What can hang from each mark:
H: R U
R: H
L: Q
X: C E
G: B U
U: G H Z
C: X
K: E T
T: K
Q: E L
E: B M Q S X
B: E G
M: E
Z: U
S: E

Every row comes from one small tree of marks. The marks that hang from a mark follow it in brackets, in alphabetical order. Every link used is in the known rows. Which tree was each row made from?
In the rows, zero is written as 128.
Known rows:
G(B(E(M S)) U(H(R) Z)): [134 161  93 119 117  85 164 128 139 100  74 168 105 221 143 159 150 129
  58 101 103 116 149  67 136 117 131 105 140 170 194 117 125 122 130 161
 134 102 122 110 133 129 116 108  87 139]
T(K(E(B(G) M S))): [156 127 135 156 133 164 131 134 137 136 144 108 166 109  68 127 106 132
 116 151 124 109 130  79  79 114 117 135 134 129 136 138 103 122 108  43
 172  90 155 127  91 154 129 137 125 153]
K(E): [133 145 102 137 113 100 131 118 134 123 106 118 136 141 126 133 149 141
  74 113 111 105 124 109  90 108 139 126 139 147 136 117 111 132 151 112
 130 113 108 117 106 113 129 123  88 141]
M(E): [126 146 117 136 120  99 131 117 134 117 100 117 131 152 126 135 151 145
  77 110 109 113 126 118  94 104 140 123 133 154 137 119 115 138 145 149
 134 121 111 115 113 111 130 123  79 134]
E(B(G(U)) M Q S X(C)): [168 100 149 168 137 143 120 143 132 123 129 124 135 133  64 122 152 144
 129 122 129 104 129 123 114 108 111 144 120 117 104 124 107 103 107 119
 175  93 157 124  99 149 122 146 121 142]
C(X(E(M))): [143 133 120 137 121 126 119 132 130 130  99 129 144 141 100 121 161 143
  81  96 123 115 116 149 107 102 121 126 134 171 110 122 110 131 152 180
 135 115  99 110 122 128 130 135  87 136]
H(R U(G)): [103 195  86 107 105  34 151 103 147  89  79 125  97 183 170 149 167 136
  32 108  97 116 132 118 107 120 142 102 151 172 165 102 125 121 156 106
  96 125  71 103 136  99 113 107  76 142]
Z(U(H(R))): [108 177  90 108 100  38 158 107 139  91  73 140 109 190 175 151 188 128
  36  99 100 105 130 113 117 106 149  96 156 175 166  91 125 113 165 161
 106 122 111 108 141 100 117 108  67 141]
X(C E(Q)): [145 124 115 141 114 100 120 127 130 126  98 104 130 135 116 118 173 155
  92 105 124 107 113 149 108 107 136 137 130 159  97 116 113 126 153 192
 130 111 109 118 110 116 129 135  94 133]
C(X(E(B M Q(L) S))): [175 100 128 158 140 181  97 136 127 143 129 101 159  92  47 107 148 153
 129 106 141 108 111 166 122  97 111 149 121 144  99 141 111 124 115 199
 152 110 146 127 102 135 130 148 147 130]
R(H(U)): [107 183  95 112 107  48 140 100 149 103  90 124 108 155 154 143 171 144
  46 111 105 110 126 126  98 121 134 109 150 156 149 109 121 129 149  70
 103 125  75 103 128 105 116 114  88 143]
E(B(G(U)) Q): [149 127 127 135 118  85 138 127 138 100 105 100 122 169 107 130 151 144
  92 117 111  97 135 104 111 120 133 118 135 124 138 109 119 105 113 137
 134 117 154 119 106 119 113 126  87 146]
T(K): [124 148 113 133 110  89 137 116 133 125 103 111 133 132 142 135 158 140
  69 127 113 109 124 118  84 106 137 108 145 158 136 121 115 134 154 116
 146 115 121 118 105 122 128 116  71 145]
M(E(B(G) Q(L) S X(C))): [166  98 151 175 144 158 104 135 128 133 143  88 148 120  69 115 145 158
 140 125 130 106 119 140 111  96 124 163 113 114  95 134 111 113 108 174
 165 102 169 129  85 124 130 144 140 133]
U(G(B(E(M S X))) H Z): [146 139  92 133 126 114 154 142 137 101  98 163 107 210 113 145 143 128
  74  99 108 121 141  82 128 115 126 125 127 177 174 123 122 121 132 159
 155  98 136 109 121 137 118 113  88 139]
T(K(E(Q S))): [149 125 121 150 125 136 122 118 133 140 130 104 148 106  95 129 140 144
 108 139 125 106 120 110  88 104 131 139 137 136 132 141 110 141 142  81
 152 103 142 131  85 148 135 128 113 141]
E(Q): [137 133 114 137 114  86 127 112 133 117 102 108 126 140 115 131 170 153
  86 107 113 104 122 135 104 108 137 124 134 141 132 118 120 131 146 150
 127 122 118 117 108 113 125 123  84 135]
S(E(B(G) M Q X)): [157 104 156 162 138 163 120 129 140 125 140 104 144 136  54 121 136 146
 133 124 123 105 128 122 106 113 118 148 117 113 109 136 109 119 106 120
 158 105 186 123  86 147 126 139 115 140]
U(H Z): [121 160  85 113 103  49 149 115 135  90  81 131 112 177 163 143 175 131
  46 100 102 105 129 110 110 109 145 106 149 173 157  98 124 115 159 147
 116 123 105 111 132 101 118 110  59 138]
Q(L): [134 144 101 138 112  87 125 113 129 116 102 107 134 136 132 133 163 153
  72 105 113 104 120 137  99  99 138 113 135 147 135 117 119 128 143 165
 131 126 110 120 113  89 126 119  88 134]
M(E(Q)): [138 131 126 141 124 105 124 114 134 119 108 103 130 143 108 131 157 153
  95 111 113 109 124 128 102 105 141 136 128 140 133 126 119 139 143 156
 132 123 128 120 104 119 130 125  91 130]
B(E(M Q S)): [158 113 124 155 133 144 122 127 137 138 117 127 145 139  68 130 153 155
 122 117 121 116 125 112 112 105 123 141 120 135 143 142 114 144 120 157
 156 104 129 122 102 134 133 134 113 129]
E(B(G(U)) Q(L) S): [164 116 125 148 128 112 125 127 133 108 119  95 135 144  84 128 141 152
 111 118 121  98 129 116 116 109 125 125 127 115 137 122 119 106  96 147
 145 116 160 130 102 112 116 131 118 139]
E(B(G) M Q(L) S X(C)): [174  95 146 178 141 162 105 137 128 134 146 100 153 102  52 115 150 158
 141 123 134 104 117 145 112  98 112 156 114 111  95 134 110 108 105 143
 174  97 161 128  91 131 127 148 145 136]
L(Q(E(B M X))): [138 127 123 166 125 161 111 134 137 128 134 117 150  82  61 112 143 141
 102 112 130 112 121 154 103  93 125 122 118 147 125 121 108 124 130 159
 176 106 161 124  90 104 129 134 128 133]
K(E(M) T): [142 142 121 145 118 128 126 126 137 130 124 119 147 105 107 135 127 131
  91 140 117 106 129 101  79 112 133 122 139 143 134 135 102 141 137  67
 159 105 108 122  96 142 132 125  88 145]
T(K(E(B M Q(L)))): [164 117 123 161 129 165 112 125 131 140 149  80 157  74  77 117 128 143
 121 145 132  94 122 121  89 102 131 141 131 119 125 148 112 126 120  89
 168 104 171 136  73 140 133 131 140 139]
H(R U(G(B(E(Q X))) Z)): [127 163  84 115 115  59 150 120 145  96  84 125  73 227 158 145 162 142
  53  99 102 117 142 104 132 129 143 125 133 164 175 121 131 119 143 150
 108 113 118 102 113 120 110  98  85 139]
B(E(Q X(C)) G(U(H Z))): [147 122 119 135 115  60 142 140 138  96  91 129 104 229 149 134 185 138
  79 108 106 102 137  96 132 107 144 132 136 144 139 105 121  97 141 196
 137 104 148 114 105 117 118 115  62 138]
Q(E(B(G) X(C)) L): [141 127 141 166 118 120 114 138 131 116 130  98 147 125  97 110 150 152
 101 124 124 112 122 143 101  94 130 136 120 135 102 109 111 106 126 182
 163 106 164 121  91  85 125 138 108 139]
C(X): [128 145 117 131 114  81 124 121 129 122  93 129 131 156 136 129 175 147
  65  99 110 110 122 142 105  99 131 118 141 161 123 111 116 129 165 174
 124 125  93 107 119 112 126 125  69 138]
G(B(E(M Q X))): [158 108 130 158 130 146 128 134 133 138 116 129 126 165  80 132 152 156
 112 104 121 113 132 115 116 112 124 141 114 133 137 142 117 140 126 172
 161 100 157 113  91 141 129 123 102 136]

Which tree is each row?
[119 172  85 105 103  41 170 123 139  91  58 152  88 246 188 158 165 130
  32  95  93 109 150  70 136 120 149  96 149 174 192 102 130 116 147 192
 111 113 122 105 129 107 112  95  61 141]  G(B(E) U(H(R) Z))
[161 103 138 172 134 167 106 140 131 153 146 105 142  74  85 116 138 135
 136 148 134 102 120 128  98 108 125 155 127 127  89 140  96 126 127 101
 180  87 150 130  72 161 134 140 132 145]  K(E(B Q S X(C)) T)
[162  97 137 174 138 157 111 138 132 151 126 135 142 129  71 122 169 155
 133 117 129 117 120 133 115  96 119 157 114 133 108 141 108 136 132 172
 175  91 133 121  92 143 137 141 119 129]  B(E(M Q S X(C)))
[149 111 128 168 133 151 119 141 132 150 118 148 144 137  90 126 163 147
 115 116 124 122 122 124 106  96 118 145 119 146 112 133 103 136 136 165
 178  90 116 117 102 135 138 139 108 133]  B(E(M S X(C)))
[150 144  82 121 110  62 154 131 135  84  89 121 100 224 144 139 162 148
  64  95 103 103 139  94 130 110 152 112 134 164 180 115 137 114 142 226
 127 122 153 115 117  96 113 104  84 132]  Z(U(G(B(E(Q(L)))) H))
[133 154  82 111 105  52 164 134 136  90  66 150  93 239 172 149 158 132
  44  95  98 107 149  69 126 119 146  99 143 170 182 106 127 116 142 188
 127 114 126 107 125 108 113 100  54 140]  G(B(E) U(H Z))
[173 100 155 170 143 188 114 139 139 142 160 101 158  90  39 124 112 132
 146 152 132 103 126 103  94 118 114 154 122 109 115 149  98 124  95  58
 183  87 176 130  72 172 129 141 131 151]  K(E(B(G) M Q S X) T)
[174 101 120 165 134 174 103 138 127 141 130  97 155  79  57 108 147 156
 134 116 142 107 111 157 113 100 118 151 117 141  91 137 110 120 113 179
 164 101 136 131 102 128 131 151 154 129]  X(C E(B M Q(L) S))
[148 136 123 148 123 150 125 133 138 135 132 110 149  88  95 128 117 125
 103 147 121 102 131  99  82 117 131 125 137 138 129 135 100 131 120  67
 169 100 130 124  91 147 130 130 106 149]  K(E(B M) T)
[165 112 120 164 129 130 123 142 128 124 121 120 119 166  97 124 155 162
 107 107 120 110 130 127 121 103 130 145 112 142 126 138 122 125 135 204
 166 102 141 117  90 121 126 126 115 129]  U(G(B(E(M Q(L) X(C)))))
[160 111 124 156 128 146 114 132 130 136 114 120 147 108  71 118 159 155
 118 110 133 114 112 146 108 104 119 146 122 153  98 131 108 132 137 160
 153 100 108 123 113 138 133 147 121 130]  X(C E(M Q S))
[150 117 144 179 133 164 108 146 135 129 144 120 162  92  46 109 136 150
 121 123 132 117 121 141 104  92 115 138 112 138 107 119 104 113 121 153
 186  93 154 125  93 109 128 150 141 135]  L(Q(E(B(G) M S X(C))))
[154 111 143 167 135 142 123 144 135 140 122 139 150 163  82 128 154 151
 117 120 119 121 126 106 105 102 116 146 118 136 116 129 104 126 123 157
 172  88 127 115 102 132 133 140 101 138]  B(E(M S X(C)) G)
[130 170  87 116 119  82 166 127 141  93  81 160 106 221 139 156 145 129
  54 104  97 122 145  67 134 121 134 112 138 185 198 115 129 123 138 161
 128 103 112 106 136 125 114 108  92 138]  U(G(B(E(M S))) H(R) Z)
[148 124 141 159 123 130 122 144 135 136 135 101 142 119 116 122 132 130
 105 148 120 101 128 104  86 115 132 139 135 130  96 122  96 111 127  96
 168  91 145 119  79 139 128 133  98 155]  K(E(B(G) X(C)) T)
[141 150  84 113 110  54 159 129 138  84  81 129  92 233 150 142 158 141
  59  99  96 108 143  79 132 123 149 119 136 174 183 112 135 118 145 197
 119 117 134 108 118 112 112 102  70 136]  U(G(B(E(Q))) H Z)
[174  98 140 166 140 157 116 134 132 119 137 108 142 124  50 125 141 146
 130 117 131 100 126 130 118 104 112 137 118 105 124 134 113 106  88 126
 171 104 180 132  93 135 120 138 131 140]  E(B(G(U)) M Q(L) S X)
[146 137 110 138 118 106 148 138 135 117  89 148 117 196 117 142 140 146
  78 102 109 113 145  82 110 117 130 109 128 149 162 127 117 134 126 160
 154 107 123 111 113 125 122 117  77 139]  G(B(E(M)) U)
[155 106 124 168 128 128 104 123 123 137 125 110 137 106  97 121 177 162
 116 110 131 106 110 167 113  88 125 147 121 131  95 130 114 126 142 175
 157 108 129 127  94 116 132 136 123 128]  E(Q(L) S X(C))
[159 114  97 142 120 101 131 135 129 110  98 118  98 198 131 134 158 153
  84  93 117 101 137 116 128 109 139 126 122 136 152 131 126 119 127 204
 147 114 161 121  92 113 118 106  85 132]  G(B(E(Q(L) X)) U(Z))
[113 179 100 101 101  15 166 111 142  70  67 135 101 229 182 158 174 125
  29 104  91 103 141  85 125 116 146  93 158 163 179  85 128  97 147 140
  98 121 114 109 138 100 107 102  49 146]  B(G(U(H(R) Z)))
[106 189  81 101  99  22 166 111 142  73  70 143  98 209 182 153 182 121
  24 100  93 108 134 106 119 110 152  93 158 189 177  85 130 107 169 158
 103 125 105 106 146  98 111 104  61 141]  Z(U(G H(R)))
[148 111 139 160 132 153 116 119 135 129 129 122 137 126  73 127 154 149
 119 113 123 109 122 144 105 103 122 144 120 129 111 140 111 138 136 127
 155 111 154 124  92 145 133 133 101 131]  S(E(M Q X))
[146 131 105 148 126 142 127 126 134 134 120 118 145 112  93 126 130 137
 101 122 121 107 125 105  95 111 127 134 133 141 131 124 105 126 124 101
 148 102 128 123 102 128 128 134 124 144]  K(E(B S))
[134 125 119 154 119 115 123 133 129 133 111 121 126 123 124 120 171 140
  91 112 121 106 121 144 102 104 130 132 131 148  95 110 107 114 144 157
 156 103 127 114 102 118 127 132 100 142]  E(B X(C))
[114 187  86 109 109  49 161 117 147 100  74 133  90 226 168 151 151 144
  38 105  95 123 145  84 118 129 142 105 141 172 182 114 128 129 143 150
 105 115  90  98 127 104 112 101  81 142]  H(R U(G(B(E))))
[136 122 131 162 132 134 116 130 128 137 115 132 136 130 109 128 160 146
 103 113 123 119 119 138 100  93 127 145 123 151 102 125 106 134 148 154
 161 101 112 119 105 129 136 137 103 133]  M(E(S X(C)))
[163 112 152 173 137 174 116 149 135 144 151 117 159  93  70 122 117 129
 131 154 130 108 127  99  86 112 114 148 126 126  97 137  91 117 111  63
 191  79 143 124  82 162 132 145 124 153]  K(E(B(G) M S X(C)) T)
[140 140 114 141 117 127 128 130 138 132 123 103 140 103 120 128 125 126
  91 144 117 101 130  99  83 118 138 122 142 142 128 127 102 129 128  89
 155 105 132 122  89 134 128 124  96 150]  K(E(B) T)
[127 161  97 107 103  27 160 122 139  69  75 132 106 221 166 148 166 128
  40 103  96 101 140  83 114 115 144  96 152 161 169  90 125  98 142 133
 114 123 118 112 134 101 109 107  42 145]  B(G(U(H Z)))
[159 113 124 143 127 112 131 136 137  97 117 114 116 162  89 128 150 133
 100 112 119  98 135 114 115 118 125 129 128 125 135 117 115  96 108 106
 153 108 166 121 102 139 112 125  90 144]  E(B(G(U(Z))) M Q X)
[157 121 117 157 126 142 113 116 129 141 138  90 154  93  93 126 138 151
 112 137 129 101 116 123  91  96 132 140 134 128 131 146 114 138 136 103
 154 107 148 137  79 133 136 127 127 136]  T(K(E(Q(L) S)))
[169 100 141 171 141 198 108 136 136 151 156 110 153  64  47 122 121 129
 144 147 137 103 123 120  96 111 116 152 123 119 112 153  96 134 108  66
 187  88 167 132  72 175 134 140 138 146]  K(E(B M Q S X) T)
[154 131 137 161 128 151 119 133 136 113 137 106 166 109  48 118 119 151
 116 128 125 118 126 118  98 100 117 129 117 132 139 125 112 120  97 135
 167 109 159 128 105  98 124 143 127 137]  Q(E(B(G) M S) L)
[161 104 140 177 135 173 108 133 128 156 148 119 153  82  74 120 148 142
 131 142 137 108 116 132  89  94 118 159 126 131  98 148 102 135 146  73
 184  84 144 131  77 169 141 141 130 139]  T(K(E(M Q S X(C))))
[153 119 123 149 120 124 117 130 131 129 108 112 139 118  92 118 166 154
 104 108 128 109 115 147 106 105 129 141 126 155  98 124 112 127 146 168
 144 106 109 119 111 129 131 141 104 132]  X(C E(M Q))
[179 100 142 157 141 171 103 139 129 134 134  92 164 119  39 109 138 157
 131 111 136 107 114 148 120 103 109 151 120 133 103 137 112 114 103 189
 148 109 156 125 102 133 125 149 141 135]  C(X(E(B(G) M Q(L) S)))
[146 123 120 152 126 140 136 137 133 137 108 143 127 172  98 136 147 148
  93 102 117 118 133 106 108 112 123 128 119 145 141 135 113 140 129 165
 163  99 140 109 100 132 129 120  91 140]  G(B(E(M X)))
[152 124 128 134 127 122 128 146 133 118  99 121 139 172  95 121 142 135
  90 105 122 112 127 118 117 113 115 122 136 156 115 111 107 106 116 181
 138 108 135 115 119 131 118 139  96 147]  C(X(E(B(G(U)) S)))
[141 130 116 136 123 123 118 131 129 135  96 130 144 143 104 122 161 145
  83  96 124 118 113 148 111 101 119 129 135 174 110 120 109 133 150 195
 131 114  99 113 122 126 130 136  92 137]  C(X(E(S)))
[109 190  77  97 100  24 172 112 137  72  66 142  86 223 186 157 163 127
  19  95  90 110 141  90 127 123 148  96 152 192 186  92 136 110 163 154
  98 122 101 101 142 103 106  97  64 144]  U(G(B) H(R) Z)
[116 181  81 104 103  38 176 125 142  84  65 151  91 252 180 155 165 130
  30  96  91 114 146  72 129 120 152  96 148 189 195  97 133 115 157 203
 111 115 124 101 137 102 111  98  66 142]  Z(U(G(B(E)) H(R)))
[159 109 126 144 132 151 110 135 129 140 112 107 144 120  73 110 156 147
 114 104 132 110 114 154 122 107 117 144 128 156  99 128 110 125 129 201
 137 110 138 119 107 139 127 143 124 137]  C(X(E(B Q S)))
